What can hang from each mark
z389: z289 z306
z407: z105 z120
z75: z105
z758: z105 z289
z289: z407
z306: z389
z120: z407
z105: z75 z389 z407 z758

Each row was made from one small tree. The marks that hang from a mark follow it in brackets, in the order of their numbers. Every link used is in the known rows. Write each row's tree.
Known rows
z306[z389[z289[z407[z105[z75 z758] z120]]]]: [-2.31  0.35  0.26  1.94 -0.31  1.67 -2.62  0.48  0.97  0.22 -1.24  0.46
  0.79 -0.18 -2.08 -0.45 -0.14 -0.64  0.22 -0.34  0.71  0.24  0.69  0.07
 -0.64  0.20  0.36  0.52 -0.01 -0.34 -0.87  2.03 -0.25  0.02  0.21  1.09]
z758[z105[z389[z306] z407] z289]: [-3.16  2.24  1.36 -0.77 -0.15 -1.32 -2.45 -2.26 -1.08 -0.14  0.00 -1.26
 -0.34 -0.93 -1.75 -0.27 -1.64 -2.19 -0.67  1.82  2.17 -0.97 -0.16  0.63
  0.38  0.49  0.39 -1.83 -0.59  0.72 -1.27  2.53  0.87 -0.25 -0.10  1.29]
z120[z407]: [-1.27 -0.67  0.38  0.92  0.23  0.60 -1.96  1.37 -0.04 -0.13 -0.81  0.12
 -0.80  2.16  0.51 -0.10  0.22  0.99  0.33  0.22  0.87 -0.37 -0.16 -0.73
 -1.54 -0.15  0.31 -1.37  0.34 -0.14  0.25 -2.10  0.13  0.69 -0.09 -0.35]
z75[z105[z389[z306] z407[z120] z758[z289]]]: [-3.06  2.06  2.11 -0.10 -0.74 -1.54  0.58 -2.47  0.86  0.87 -1.31 -2.02
 -0.07 -0.64 -1.37 -0.21 -0.50 -3.86 -1.00  1.46  1.73 -0.29 -0.10 -0.92
 -0.43  0.31  0.70 -0.77 -0.21 -0.60 -2.37  2.89  0.46 -1.27  0.28  3.57]
z105[z407[z120] z758]: [-1.42  2.47  1.76 -0.08  1.33 -0.78  0.02 -0.03  0.32  1.04 -1.72 -1.31
  0.03  1.41 -0.97 -0.97 -0.06 -1.64 -0.82  0.04  0.55  0.63  0.87 -0.29
 -0.70  0.58  0.60 -2.67  0.25 -0.96 -0.19  3.23  0.70 -0.55 -0.05  3.38]
z389[z289[z407]]: [-1.71  1.95 -0.04  1.70  0.12  1.21 -2.73 -0.10  0.35  0.75 -0.20  0.24
  0.95 -0.83  0.07 -0.48 -0.20  0.28 -0.47 -1.19  0.49 -0.02  0.67 -0.71
 -0.38  0.11 -0.25  2.63  0.77 -0.18 -0.89 -0.76 -0.23 -0.72 -0.12  0.19]
z289[z407[z105]]: [-0.09 -0.20 -0.05 -0.28 -1.14  0.51 -2.84  0.78 -0.01  0.78 -0.56 -0.64
  0.10  0.56  1.52 -0.24  0.75 -0.78 -0.30 -0.87 -0.36  0.75  0.85 -0.33
  0.26  0.17 -1.09  1.39  0.76 -0.69 -0.53 -1.33  0.07 -0.93  0.12  0.32]
z289[z407[z105[z75 z389] z120]]: [-1.63 -0.13  0.54  0.12 -2.20  1.29 -2.24 -0.46  0.11  0.16 -1.15 -0.46
  0.60  0.06  0.10 -0.16  0.79 -2.64  0.15 -0.36  0.67  1.29  0.67 -0.98
  0.41  0.20 -0.56 -0.58 -0.02 -1.37 -0.08 -1.18 -0.23 -1.30  0.18 -0.05]
z120[z407[z105[z75 z758]]]: [-2.55 -0.65  0.81 -0.15 -0.10 -0.50 -1.95  0.18 -0.49  0.30 -1.09 -0.55
 -0.46  1.22  1.17  0.17  0.26 -0.48  0.14  0.46  0.62 -0.03 -0.11 -1.37
 -0.80  0.01 -0.70 -2.29  0.32 -0.47  0.01 -1.17  0.89  1.95  0.40  1.03]
z389[z289]: [-2.20  2.02 -0.06  1.50  0.69  0.48 -1.54 -0.16 -0.07  0.41  0.25  0.32
  0.93 -1.37 -0.35 -0.14 -0.48  0.22 -0.25 -0.43  0.36 -0.42  0.02 -0.48
 -0.38 -0.13 -0.15  1.77  0.18  0.19 -0.68  0.14 -0.12  0.26  0.01  0.23]
z758[z289[z407[z105]]]: [-1.99  1.24  0.08  0.36 -1.67  0.19 -2.16  0.44 -0.76  0.70 -0.18 -0.09
  0.77 -0.04  0.23  0.32 -0.59 -1.34 -0.02 -0.04  0.13  0.43 -0.10  0.22
  0.91  0.43 -0.12  0.39  0.01 -0.24 -0.92  0.22  0.16  0.33 -0.06 -1.03]
z75[z105]: [-1.09 -0.11  0.41 -0.71 -1.28 -1.05 -0.28 -0.30  0.44  0.07  0.09 -0.54
 -0.09 -0.47  0.80  0.56  0.09 -1.47 -0.75  0.78  0.61  0.00 -0.49 -0.17
 -0.07 -0.13 -0.44  1.50  0.18  0.28 -1.27 -0.25 -0.26 -0.56  0.44  1.04]
z289[z407[z105 z120]]: [-1.51  0.43  0.24  0.72 -1.96  0.95 -3.06  1.38  0.14  0.44 -0.93 -0.37
  0.35  0.77  1.16 -0.19  1.10 -1.94 -0.05 -0.52 -0.06  1.20  0.79 -0.13
 -0.24 -0.06 -0.92  0.48  0.15 -1.43 -0.19 -0.90 -0.33 -1.25 -0.03 -0.15]
z389[z289[z407[z105[z75 z758] z120]] z306]: [-3.76  2.23  0.92  2.62 -0.99 -0.23 -2.61 -1.84  1.15  1.20 -0.44 -0.67
  0.75 -2.66 -0.43 -0.42  0.34 -2.07 -0.68 -0.19  1.00 -0.31  1.28 -2.30
 -1.35 -0.29 -2.03  2.51 -0.32 -1.30 -1.52  1.71  0.54  0.00 -0.09  1.98]
z289[z407[z105[z75 z389 z758] z120]]: [-1.93  0.54  0.86  0.03 -1.80  0.85 -1.21 -1.38  0.24  0.52 -1.64 -0.81
  0.54 -0.17  0.05 -0.36  0.81 -2.83 -0.01 -0.50  0.59  1.18  0.81 -0.85
  0.47  0.33 -0.42 -1.21  0.17 -1.64 -0.44  0.01  0.14 -1.02  0.19  0.89]
z389[z289[z407[z120]] z306]: [-2.92  2.21  0.61  3.45 -0.80  0.54 -2.63 -0.99  1.45  0.91 -0.24 -0.23
  0.54 -2.05 -0.88 -0.57  0.30 -1.08 -0.57 -0.34  1.21 -0.58  1.27 -1.81
 -1.86 -0.42 -1.29  3.11 -0.32 -1.09 -1.33  0.97  0.02 -0.86 -0.42  1.04]
z407[z105 z120]: [-3.10  0.80  0.30  0.61 -1.72 -0.14 -2.13  1.84 -0.69 -0.07 -0.41 -0.32
  0.39 -0.05  0.93  0.44  0.92 -2.93  0.32  0.78 -0.57  0.93 -0.18  0.32
 -0.39 -0.58 -0.97 -1.04 -0.97 -1.27  0.16  0.48 -0.27  0.16  0.19 -0.01]
z407[z105[z75] z120]: [-3.43  0.03  0.54 -0.15 -2.17 -0.31 -1.67  0.33 -0.70 -0.33 -0.32 -0.07
  0.80 -0.76  0.34  0.76  0.56 -3.29  0.32  0.99  0.13  1.28 -0.19 -0.75
  0.27 -0.28 -1.52 -1.80 -1.12 -1.13  0.71  0.43 -0.09  0.91  0.44 -0.13]
z407[z105[z75 z389[z306] z758[z289]] z120]: [-4.76  1.39  1.51  0.45 -1.95 -0.82  0.61 -2.87 -0.33  0.26 -1.20 -1.10
  0.76 -2.25 -1.35  0.37  0.05 -4.97  0.34  1.39  0.80  0.44 -0.24 -1.19
  0.52 -0.04 -0.45 -3.10 -1.49 -1.69 -0.76  3.02  0.75  1.04  0.35  1.41]

Write each row's tree
[-0.92  1.77  0.96  0.02  1.99  0.97 -1.78 -1.07 -0.15  0.54 -0.71 -1.28
  0.46  0.42 -1.96 -1.09 -0.88 -0.57 -0.37 -0.38  1.21 -0.20  0.38 -1.34
 -0.10  0.51  1.40 -0.08  0.66  0.21 -0.72  0.05  0.20 -1.78  0.16  2.37] | z105[z389[z289] z407]
[-2.98  1.56  0.53  1.37 -2.23  0.43 -1.82 -0.26 -0.33  0.52 -0.59 -0.31
  0.74 -0.54 -0.69  0.20 -0.26 -2.63  0.20  0.45  0.64  0.33 -0.02 -0.09
  0.36  0.20  0.07 -0.23 -0.66 -0.96 -1.07  0.91  0.01 -0.31 -0.21 -0.83] | z758[z289[z407[z105[z389[z306]] z120]]]
[-1.02  1.08  1.60 -1.57  0.36 -1.20  0.67 -2.15  0.61  0.82 -1.27 -2.07
 -0.27  0.11 -0.49 -0.43 -0.26 -2.38 -1.12  0.61  1.11 -0.09 -0.04 -0.70
  0.17  0.47  0.89 -0.36  0.80 -0.04 -2.01  1.35  0.49 -1.53  0.57  4.00] | z75[z105[z389 z407 z758]]
[-1.72  1.18  1.06 -0.76  0.11 -0.30 -1.49 -1.04  0.37  0.45 -0.46 -1.46
  0.21 -0.17 -0.56 -0.21 -0.54 -1.87 -1.01  0.55  1.44 -0.15 -0.20 -1.10
 -0.10  0.21  0.60  1.52  0.66  0.41 -1.79 -0.18 -0.11 -1.77  0.55  2.61] | z75[z105[z389[z289] z407]]
[-2.36  2.45  1.28  1.00  1.26  1.37 -1.89 -0.40 -0.03  0.27 -1.14 -0.97
  0.69  0.68 -2.34 -1.02 -0.52 -1.81 -0.16  0.02  1.46  0.23  0.34 -1.12
 -0.61  0.29  1.53 -0.98  0.01 -0.53 -0.37  0.51 -0.19 -2.07 -0.01  1.83] | z105[z389[z289] z407[z120]]
[-1.52  2.20  0.82  0.40 -0.13 -0.52  1.13 -1.72  0.08  1.21 -1.19 -0.48
  0.44 -0.42 -0.38 -0.29 -0.58 -1.11 -0.38 -0.33  0.20 -0.04  0.25  0.44
  0.60  0.66  0.70 -1.30  0.37 -0.57 -1.32  2.53  0.75  0.52 -0.15  1.17] | z105[z758[z289[z407]]]
[-3.12  1.16  0.67  0.96 -2.48  0.38 -1.57 -0.94 -0.34  0.39 -0.53 -0.20
  0.90 -0.82 -0.91  0.33 -0.47 -2.79  0.21  0.54  0.99  0.50 -0.03 -0.67
  0.63  0.34 -0.17 -0.55 -0.78 -0.87 -0.80  0.91  0.13  0.11 -0.08 -0.84] | z758[z289[z407[z105[z75 z389[z306]] z120]]]
[-2.74  1.85  1.43  0.30  0.14  0.84  1.88 -5.43  0.56  0.50 -1.76 -0.61
  1.20 -2.30 -2.38 -0.62 -0.58 -2.32 -0.10 -0.57  1.85  0.12  0.45 -1.85
  1.02  0.77  0.94 -2.06  0.31 -0.91 -0.98  1.51  0.66 -0.20  0.30  1.97] | z105[z75 z389[z289[z407[z120]]] z758]
[-2.01  1.72  0.41  2.74 -0.23  0.21 -2.43 -1.41  1.38  1.15  0.04 -0.43
  0.39 -2.22 -0.56 -0.62  0.06 -0.29 -0.73 -0.55  0.99 -0.87  1.30 -2.01
 -1.53 -0.25 -1.43  3.77  0.11 -0.59 -1.57  0.73  0.31 -0.63 -0.31  1.36] | z389[z289[z407] z306]
[-1.32  2.23  2.03 -0.21  1.65  0.13  1.16 -1.97  0.34  0.72 -2.29 -1.90
 -0.03  1.17 -2.25 -1.33 -0.15 -2.49 -0.33  0.08  1.09  0.31  0.61 -0.52
 -0.20  0.64  1.95 -3.73  0.21 -1.12 -0.70  2.68  0.64 -1.74  0.02  3.65] | z105[z389 z407[z120] z758]
[-0.82 -0.06 -0.19  2.13  0.18  2.09 -2.74  1.05  1.10  0.14 -0.82  0.68
  0.53  0.31 -2.04 -0.62 -0.25  0.71  0.22 -0.67  0.62 -0.14  0.66  0.39
 -0.88  0.21  0.79  1.68  0.29  0.18 -0.93  1.05 -0.52 -0.60  0.01  0.44] | z306[z389[z289[z407]]]
[-2.22  1.98  1.79 -0.32  0.53 -1.39  0.04 -2.88  1.07  1.16 -1.02 -2.24
 -0.13 -1.20 -0.93 -0.58 -0.42 -2.54 -1.39  0.69  1.62 -0.71  0.26 -1.57
 -0.61  0.22  0.21  1.06  0.56 -0.17 -2.69  2.04  0.67 -1.36  0.49  4.66] | z75[z105[z389[z289 z306] z407 z758]]
[-4.92  1.77  1.41  0.85 -1.25 -0.51 -0.10 -2.86 -0.03  0.35 -1.16 -1.09
  0.89 -2.66 -1.10  0.07  0.34 -4.48  0.14  0.90  0.80  0.26  0.13 -1.64
 -0.08 -0.31 -0.94 -1.84 -1.13 -1.71 -0.87  2.50  0.60  0.65  0.43  2.20] | z407[z105[z75 z389[z289 z306] z758] z120]
[-1.46  0.29 -0.02  1.85  0.33  1.54 -2.74  0.82  0.90  0.54 -1.09  0.17
  0.52  0.05 -1.61 -0.62 -0.14  0.09  0.07 -0.64  0.31 -0.13  0.72  0.47
 -0.74  0.16  0.50  1.34  0.36 -0.05 -1.28  1.79 -0.15 -0.22  0.17  1.30] | z306[z389[z289[z407[z105[z758]]]]]
[-4.64  1.50  1.30 -0.09 -1.78 -0.37  0.50 -2.25 -0.86  0.09 -1.33 -0.78
  1.04 -1.52 -1.04  0.44 -0.04 -4.65  0.47  1.08  0.55  0.84 -0.54 -0.58
  1.05  0.13  0.04 -3.70 -1.19 -1.46 -0.47  2.21  0.47  0.95  0.46  0.83] | z407[z105[z75 z389 z758[z289]] z120]
[-0.77  1.00  1.31 -0.07  0.74  1.06 -0.87 -0.30  0.04 -0.08 -1.31 -1.21
  0.06  1.60 -2.10 -0.93 -0.17 -1.94  0.00  0.35  1.30  0.55  0.34 -0.77
 -0.32  0.40  1.65 -2.26 -0.15 -0.66  0.13  0.45 -0.11 -2.25 -0.02  1.69] | z105[z389 z407[z120]]
[-2.20  0.53  0.24  0.41 -0.20 -0.30 -1.66 -1.19 -0.46  0.51  0.00 -1.29
  0.20 -1.96  0.10 -0.06  0.21 -2.00  0.08  0.36 -0.14 -0.52  0.02 -1.09
 -0.09 -0.48 -0.84  1.21 -0.34 -0.51 -1.36  0.26  0.47 -0.04  0.39  1.53] | z407[z105[z389[z289 z306]]]
[-3.09  0.58  0.49  0.54 -1.45  0.57 -1.27  0.46 -0.71 -0.29 -0.82 -0.70
  0.37 -0.29 -0.06  0.18  0.82 -3.48  0.67  0.79 -0.18  0.71 -0.37  0.13
  0.00 -0.55 -0.04 -1.61 -1.00 -1.39 -0.19  0.21 -0.28 -0.67  0.25  0.20] | z407[z105[z389] z120]
[-0.26  0.36  0.42 -0.39 -0.61  0.57 -1.27 -0.91  0.10  0.98 -1.28 -1.28
  0.05  0.18  0.84 -0.63  0.70 -1.50 -0.23 -1.01 -0.20  0.51  0.87 -0.30
  0.54  0.32 -0.26  0.24  0.93 -1.01 -1.18 -0.42  0.42 -1.28  0.18  1.46] | z289[z407[z105[z389 z758]]]
[-2.72  0.90  0.75 -0.95  0.09 -0.60  0.09 -3.14 -0.71  0.64 -0.71 -1.21
  0.81 -2.29 -0.26  0.04 -0.26 -2.51 -0.06  0.09  0.19  0.06 -0.12 -1.36
  1.22  0.20 -0.56 -1.09  0.11 -0.49 -1.06  1.13  0.94  1.06  0.77  2.27] | z407[z105[z75 z389[z289] z758]]
[-2.68  2.13  0.59  2.34 -0.18 -0.45 -2.69 -1.52  1.03  1.54 -0.22 -1.02
  0.39 -2.48  0.11 -0.61  0.26 -1.15 -0.85 -0.53  0.46 -0.80  1.33 -1.93
 -1.36 -0.31 -1.90  3.54  0.21 -0.90 -2.02  1.41  0.71 -0.15 -0.08  2.39] | z389[z289[z407[z105[z758]]] z306]
[-2.17  1.40  1.60  0.57  0.26 -0.08  2.18 -6.62  1.23  0.93 -1.40 -1.23
  0.69 -3.35 -2.57 -0.78 -0.61 -2.10 -0.39 -0.33  2.11 -0.67  0.92 -2.88
  0.49  0.61  0.12 -0.77  0.15 -0.88 -1.59  2.26  1.23 -0.02  0.25  3.08] | z105[z75 z389[z289[z407] z306] z758]
[-3.91  2.40  0.86  0.21 -1.97  0.41 -2.49 -1.73 -1.02 -0.54 -0.65 -0.14
  0.23 -0.76 -1.04 -0.04 -0.92 -2.63 -0.11  1.08  1.95 -0.14 -0.28  1.78
  0.86  0.40  0.87 -1.97 -0.53 -0.13 -1.08  0.96  0.02 -0.93 -0.28 -0.98] | z758[z105[z389] z289[z407[z120]]]
[-2.34  1.55  1.29  0.40 -0.58 -0.88  0.78 -3.55  1.36  0.98 -1.02 -1.63
 -0.02 -2.19 -0.44 -0.28  0.06 -2.61 -0.99  0.35  1.35 -0.84  0.17 -1.14
 -0.43 -0.02  0.10  1.74  0.48 -0.48 -2.96  1.29  0.38 -1.35  0.37  3.31] | z75[z105[z389[z289[z407] z306] z758]]
[-1.53  0.22  0.54 -0.12 -0.35  1.55 -0.01 -4.04  0.21 -0.11 -0.56 -0.06
  1.18 -1.88 -2.01 -0.28 -0.75 -1.18  0.16 -0.54  1.92  0.14  0.21 -2.21
  1.16  0.61  0.55 -0.20  0.26 -0.11 -0.32 -1.03  0.08 -0.58  0.35  0.30] | z105[z75 z389[z289[z407]]]
[-1.23  0.06  1.64 -1.17  0.02  0.86 -0.25 -2.25  0.00 -0.37 -1.15 -0.89
  0.63  0.64 -2.92 -0.52 -0.67 -2.41  0.02  0.64  2.27  1.03  0.33 -2.33
  0.58  0.85  0.99 -3.40 -0.40 -0.42  0.95  0.29  0.16 -1.15  0.34  1.47] | z105[z75 z389 z407[z120]]
[-2.42  0.78  1.44 -1.93 -0.23 -0.50 -2.10 -2.40 -0.74 -0.96 -0.49 -0.86
 -0.18 -0.37 -1.45 -0.34 -0.77 -2.28 -0.57  1.41  2.46  0.20  0.16 -0.11
  0.54  0.50 -0.12 -3.17 -0.33  0.35  0.41  0.87  0.44 -0.66  0.27  1.52] | z758[z105[z75 z389 z407[z120]]]
[-2.65  1.56  1.32 -0.21 -1.26 -0.63  1.68 -3.39  0.15  0.68 -1.27 -0.02
  1.11 -1.31 -1.37  0.18 -0.89 -2.17 -0.30  0.14  1.34  0.67  0.18 -0.95
  1.33  1.01  0.09 -2.75 -0.15 -0.70 -0.34  2.58  0.82  1.50  0.13  0.65] | z105[z75 z758[z289[z407[z120]]]]
[-1.80  0.23  0.55 -0.17  0.02  1.03  0.78 -4.05 -0.06 -0.36 -0.27 -0.04
  1.14 -2.28 -2.35 -0.03 -0.97 -1.21  0.29 -0.02  1.80 -0.13 -0.26 -2.08
  1.20  0.41  0.65 -0.74 -0.11  0.16 -0.16 -0.52  0.16  0.08  0.45  0.36] | z105[z75 z389[z289]]
[-2.46  1.51  0.99 -0.53 -1.08 -1.77  1.10 -1.54  0.33  0.70 -0.56 -0.84
  0.20 -1.07  0.37  0.54 -0.42 -2.25 -0.88  0.89  0.62 -0.23 -0.67  0.21
  0.38  0.20  0.15  0.25  0.18  0.04 -2.09  1.87  0.32  0.25  0.39  1.77] | z75[z105[z758[z289]]]
[-2.16  0.65  0.79  0.41 -0.89 -0.56 -0.10 -2.31  0.91  0.27 -0.10 -1.09
  0.03 -2.11 -0.60  0.19 -0.11 -2.20 -0.63  0.89  1.36 -0.84 -0.35 -1.17
 -0.48 -0.34 -0.04  2.29 -0.03  0.01 -2.29  0.15 -0.10 -1.24  0.41  1.98] | z75[z105[z389[z289 z306]]]
[-2.66  1.14  1.90  0.33 -1.21 -0.36  3.04 -6.20  0.84  0.64 -1.67 -1.09
  0.63 -2.65 -3.14 -0.29 -0.86 -3.38  0.03  0.56  2.21 -0.27  0.38 -2.17
  0.98  0.84  0.72 -2.91 -0.66 -1.19 -1.30  3.16  1.17  0.34  0.07  1.85] | z105[z75 z389[z306] z758[z289[z407[z120]]]]
[-3.09  1.30  0.44  0.66 -2.46  0.35 -2.06  0.19 -0.67  0.36 -0.42  0.23
  1.10 -0.27 -0.25  0.50 -0.48 -2.28  0.13  0.30  0.70  0.88 -0.14 -0.12
  0.90  0.44 -0.24 -0.74 -0.52 -0.66 -0.39  0.52 -0.04  0.47 -0.05 -1.34] | z758[z289[z407[z105[z75] z120]]]
[-1.42 -1.09  0.48 -1.13 -0.99 -0.72 -0.42 -2.50 -0.39  0.02 -0.03 -1.25
  0.16 -1.93 -0.29  0.32  0.08 -2.49  0.19  0.74  0.39  0.02  0.02 -1.87
  0.76 -0.09 -1.31 -0.44 -0.58 -0.46 -0.46  0.15  0.73  0.57  0.64  1.29] | z407[z105[z75 z389[z306]]]
[-1.64  1.65  2.17 -1.89  1.06 -0.64  1.87 -4.72 -0.34  0.81 -1.61 -1.63
  0.79 -0.39 -3.21 -0.64 -1.82 -2.44 -0.46  0.42  2.14  0.26  0.13 -1.94
  1.71  1.54  1.65 -4.25  0.22 -0.05 -0.58  3.03  1.41  0.36  0.44  3.17] | z105[z75 z389 z407 z758[z289]]
[-2.31 -1.30  0.45 -0.10 -0.53 -0.03 -2.98  1.00 -0.62 -0.09 -0.60 -0.24
 -0.44  1.41  1.20  0.36  0.26 -0.16  0.32  0.55  0.72  0.07 -0.25 -1.48
 -0.77 -0.13 -0.84 -1.64  0.18 -0.21  0.43 -2.29  0.51  1.63  0.39  0.07] | z120[z407[z105[z75]]]
[-2.77  1.63  1.30 -0.12 -1.53 -0.52  1.27 -2.55  0.60  0.54 -1.39 -1.17
  0.26 -0.96 -0.54  0.14 -0.21 -3.35 -0.56  0.77  1.23 -0.05 -0.54  0.12
  0.43  0.28  1.11 -0.49  0.14 -0.63 -2.41  1.39  0.03 -1.17  0.32  1.75] | z75[z105[z389 z758[z289[z407[z120]]]]]
[-2.36 -0.39  0.93  0.67  0.27 -0.23 -1.66 -0.17 -0.16  0.44 -1.39 -1.24
 -0.98  1.06  0.67 -0.30  0.51 -0.80  0.30  0.54  0.55 -0.72 -0.04 -1.10
 -1.37 -0.30 -0.09 -1.84  0.22 -0.82 -0.85 -0.77  0.90  0.82  0.21  1.63] | z120[z407[z105[z389[z306] z758]]]
